Each row was made from one walk, in order. Every step used is in the known rows, and no mark comes twice. Write each row's walk.
(in the rows, 128 means zero)
Known rows:
davabir-seviv: [110 135 106 126 142 134 145 139 179 140 132 131 119 108 177 134 104 114
 166 138 141 145 200 149 144 163 125]
gapiv-pifa-lezi-seviv: [136 102 126 155 152 154 140 123 130  98 160 139 121  88  80 101 151 104
 155 131 130  88 125 151 113  84  73]
lezi-seviv-rakaz-ketod: [ 91 115 121 148 165 150 121  91 121 132 161 124 126 134 146 103 130 124
  87 154 218 162  99 150 136  93 163]
ketod-lezi-seviv-gapiv: [111 109 130 191 150 171 147 155 132 111 181 130 139  94 135  75 130 101
 153 139 166 157 136 130 111  89 141]
davabir-seviv-gapiv-pifa-lezi: [162 144 132 156 131 163 148 120 168 119 157 112 102  53 117 112 142  98
 159 141 122 102 179 106 132 102  50]
ketod-lezi-pifa-gapiv-seviv-rakaz: [116 101 126 136  83 120 197  80 142 184 116  67 110 109 136 184 139 154
  68 154 192 179 165 133 122 148  67]
davabir-seviv-rakaz-ketod-lezi-pifa-gapiv: [ 98 107 129 153 131 159 176  97 158 160 106 101 129 110 164 169 100 137
  81 126 178 176 149 170  85 133 104]
ketod-lezi: [ 98 128  90 169 129 148 121 146 141  89 166 128 156 128 114 141 115 140
 144 113 163 149 117 178 124  92 121]
limod-seviv-rakaz-ketod-lezi-pifa: [114 149 109 199 127 182 142 135 137 107 147  83 116 104 110 145 105 129
  74 125 213 155  76 157 129  91 164]
limod-seviv-rakaz-ketod: [116 147 122 145 132 146 120  81 113 114 154 104 119 149 116 130 102 145
  64 164 221 157  89 108 167 102 149]
rakaz-ketod-lezi-seviv-gapiv-pifa-rugon: [143  91 164 152 167 154 127 167  99 138 127 150 124 107  96 120 166 111
 120 155 180 168 101 141  99  99  94]
rakaz-ketod-lezi: [ 83 133 101 192 161 157 113 133 137  94 168 125 165 141 130 129 113 132
 123 108 183 168  65 190 127  70 136]
ketod-lezi-seviv-gapiv-pifa: [152 102 158 155 151 155 123 164 170 129 166 127 147  86 100 117 175  98
 152 130 160 126 120 120 105  82  94]
rugon-seviv-davabir: [146 184 114 152 126 169 157 105 172  94 163  89 111  74 171 189 133 145
 128 157 156 159 167 156 146 176 137]
seviv-lezi-pifa-rugon: [151 108 125 124 116 152 170 146  98 149  84 118  85  92 103 172 140 144
 107 148 183 142 141 149 129 146 156]
lezi-seviv-davabir: [139 132 123 149 150 176 155 125 137 103 155 144 115 102 146 127 144 125
 165 144 169 158 157 172 119 132 137]
rakaz-ketod-lezi-pifa-gapiv-seviv-rugon: [117 103 140 201 160 142 189 127 162 233  92  73 126  92 143 153 151 111
  66 120 157 185 136 170 114 116  87]
pifa-rugon-seviv-rakaz-ketod-lezi: [ 81 140 107 175 139 154 124 113 116 113 169 100 142 132 156 150 113 146
  76 156 206 193  95 172 136 117 132]
pifa-rugon: [131 109 112 115 133 131 139 146  78 116 102 154  99 115  87 145 128 150
 121 162 167 155 153 154 122 143 121]
ketod-rakaz: [103 151 112 156 104 159 116 129 118  93 147 120 130 127  98 100 132 143
 107  85 193 153 135 115 151 122 127]
gapiv-pifa-lezi-seviv-davabir: [163 135 133 158 146 185 156 113 138  95 163 138 106  80 122 127 160 112
 170 142 149 128 157 164 118 111  82]
limod-seviv: [148 145 119 141 105 136 134 121 114  80 140 116 118 135  63 146  87 152
 114 151 161 119 112  97 165 126 121]
rakaz-ketod: [106 134 112 160 175 148 118 112 136 110 141 126 136 127 122 127 123 130
 106 125 184 151  76 163 139  87 155]

Which walk is each row?
[114 104 119 167 178 158 130 157 145 179 139 135 122  93 125  86 148  93
 120 136 157 136 171 158 123 105 156]	lezi-seviv-rugon
[ 77  98 117 193 179 159 127 142 123  99 174 143 163 141 130  93 123 111
 140 116 174 158  68 195 112  74 142]	rakaz-ketod-lezi-seviv
[148 127 117 142 112 162 169 128 165 144 118  85 110  81 123 174 141 132
 116 112 181 113 126 143 142 119 180]	seviv-lezi-pifa
[137  92 141 145 111 109 221 100 150 182  74  74 108  92 108 197 145 146
  92 128 139 160 138 145 111 157  53]	lezi-pifa-gapiv-seviv
[146 111 129 120 119 151 178 152 117 166  81 119  81  90 143 168 131 131
 122 151 173 151 171 152 133 170 152]	davabir-seviv-lezi-pifa-rugon
[129  87 141 127 110  90 206  86 140 173  89  90 126 120 114 189 141 155
 104 138 131 165 145 136 124 159  30]	pifa-gapiv-seviv
[ 99 158 102 202 139 183 147 129 166 115 158  63 121  74 148 162 119 126
  68 125 204 160  89 181 124 108 175]	rugon-seviv-rakaz-ketod-lezi-pifa
[ 90 105 105 141 119 149 129 113 123 122 180 126 132 129 138 110 127 130
 117 157 205 156 154 150 126 108 135]	ketod-lezi-seviv-rakaz
[100 135 125 162 141 149 112 121 135 121 167  99 147 127 141 166 136 141
  76 153 204 180  87 164 132 109 111]	gapiv-pifa-rugon-seviv-rakaz-ketod-lezi
[134 101 125 130 126 147 178 106 143 136  83 110 115  88  96 182 115 151
  93 120 150 135 146 157  79 132 107]	lezi-pifa-gapiv
[140 150 134 159 131 153 159 134 129 118 148  91  99  58 144 138 128 129
 101 184 154 164 165 101 136 166 141]	pifa-rugon-seviv-gapiv
[125 157 137 206 148 180 163 146 135 119 150  74 107  52 156 137 124 116
  82 163 175 182 115 131 123 138 160]	rakaz-ketod-lezi-pifa-rugon-seviv-gapiv
[ 84 109 123 172 129 132 155  85 131 148 149  95 156 152 151 158 123 149
  83 133 196 198  94 167 125 101  78]	pifa-gapiv-seviv-rakaz-ketod-lezi
[148 139 137 119 129 127 134 136 146 117 128  94 113  77 109 200 149 145
  92 172 141 135 137 138 134 178  99]	gapiv-pifa-rugon-seviv
[ 94 124 113 164 160 160 132  76 109 118 169 121 115 122 139  90 124 120
  90 156 204 149 103 150 138  82 140]	pifa-lezi-seviv-rakaz-ketod
[ 92 141 115 137 156 146 127  93 155 153 149 114 119 130 189 123 112 122
  98 157 209 175 145 142 153 126 153]	davabir-seviv-rakaz-ketod
[127 109 136 167 154 162 152 142 132 120 164 130 120  84 128  76 137 101
 146 150 165 143 150 112 115 103 151]	lezi-seviv-gapiv
[104 139 101 207 158 182 141 153 154 108 140  98 128  87 117 143 121 118
 105  97 191 151  71 197 108  78 169]	rakaz-ketod-lezi-pifa
[154 118 130 151 102 139 203 122 168 176 105  57 102  81 131 190 159 131
 112 116 172 129 122 138 157 137 141]	gapiv-seviv-lezi-pifa
[165 137 128 148  94 161 172 126 147 129 119  76 105  98  98 177 116 140
 102 124 180 107 109 111 161 127 170]	limod-seviv-lezi-pifa
[170 145 156 138 136 146 126 138 198 128 159  81 129  55 113 165 170 116
 117 149 150 117 139  92 129 129 101]	rugon-seviv-gapiv-pifa
[ 89 105 118 206 195 172 122 160 143 173 157 132 147 114 143  81 142  89
 112 121 170 163 124 186 117  76 156]	rakaz-ketod-lezi-seviv-rugon
[140 131 120 138 117 160 179 136 189 166 114  87 105  81 171 170 130 115
 137 117 168 123 165 145 149 150 173]	davabir-seviv-lezi-pifa
[166 108 156 109 140 138 138 167 128 160 102 145  95  87 114 142 157 114
 138 170 158 155 183 113 116 152  85]	davabir-seviv-gapiv-pifa-rugon
[ 83 127 110 182 133 139 140 106 136 137 168  94 149 144 152 141 128 138
  96 133 208 191  85 168 145  92 108]	gapiv-seviv-rakaz-ketod-lezi
[129 122 125 106 111 129 162 111 181 168 137 109 135 132 197 163 122 128
 163 132 156 133 183 122 176 160 140]	davabir-seviv-lezi
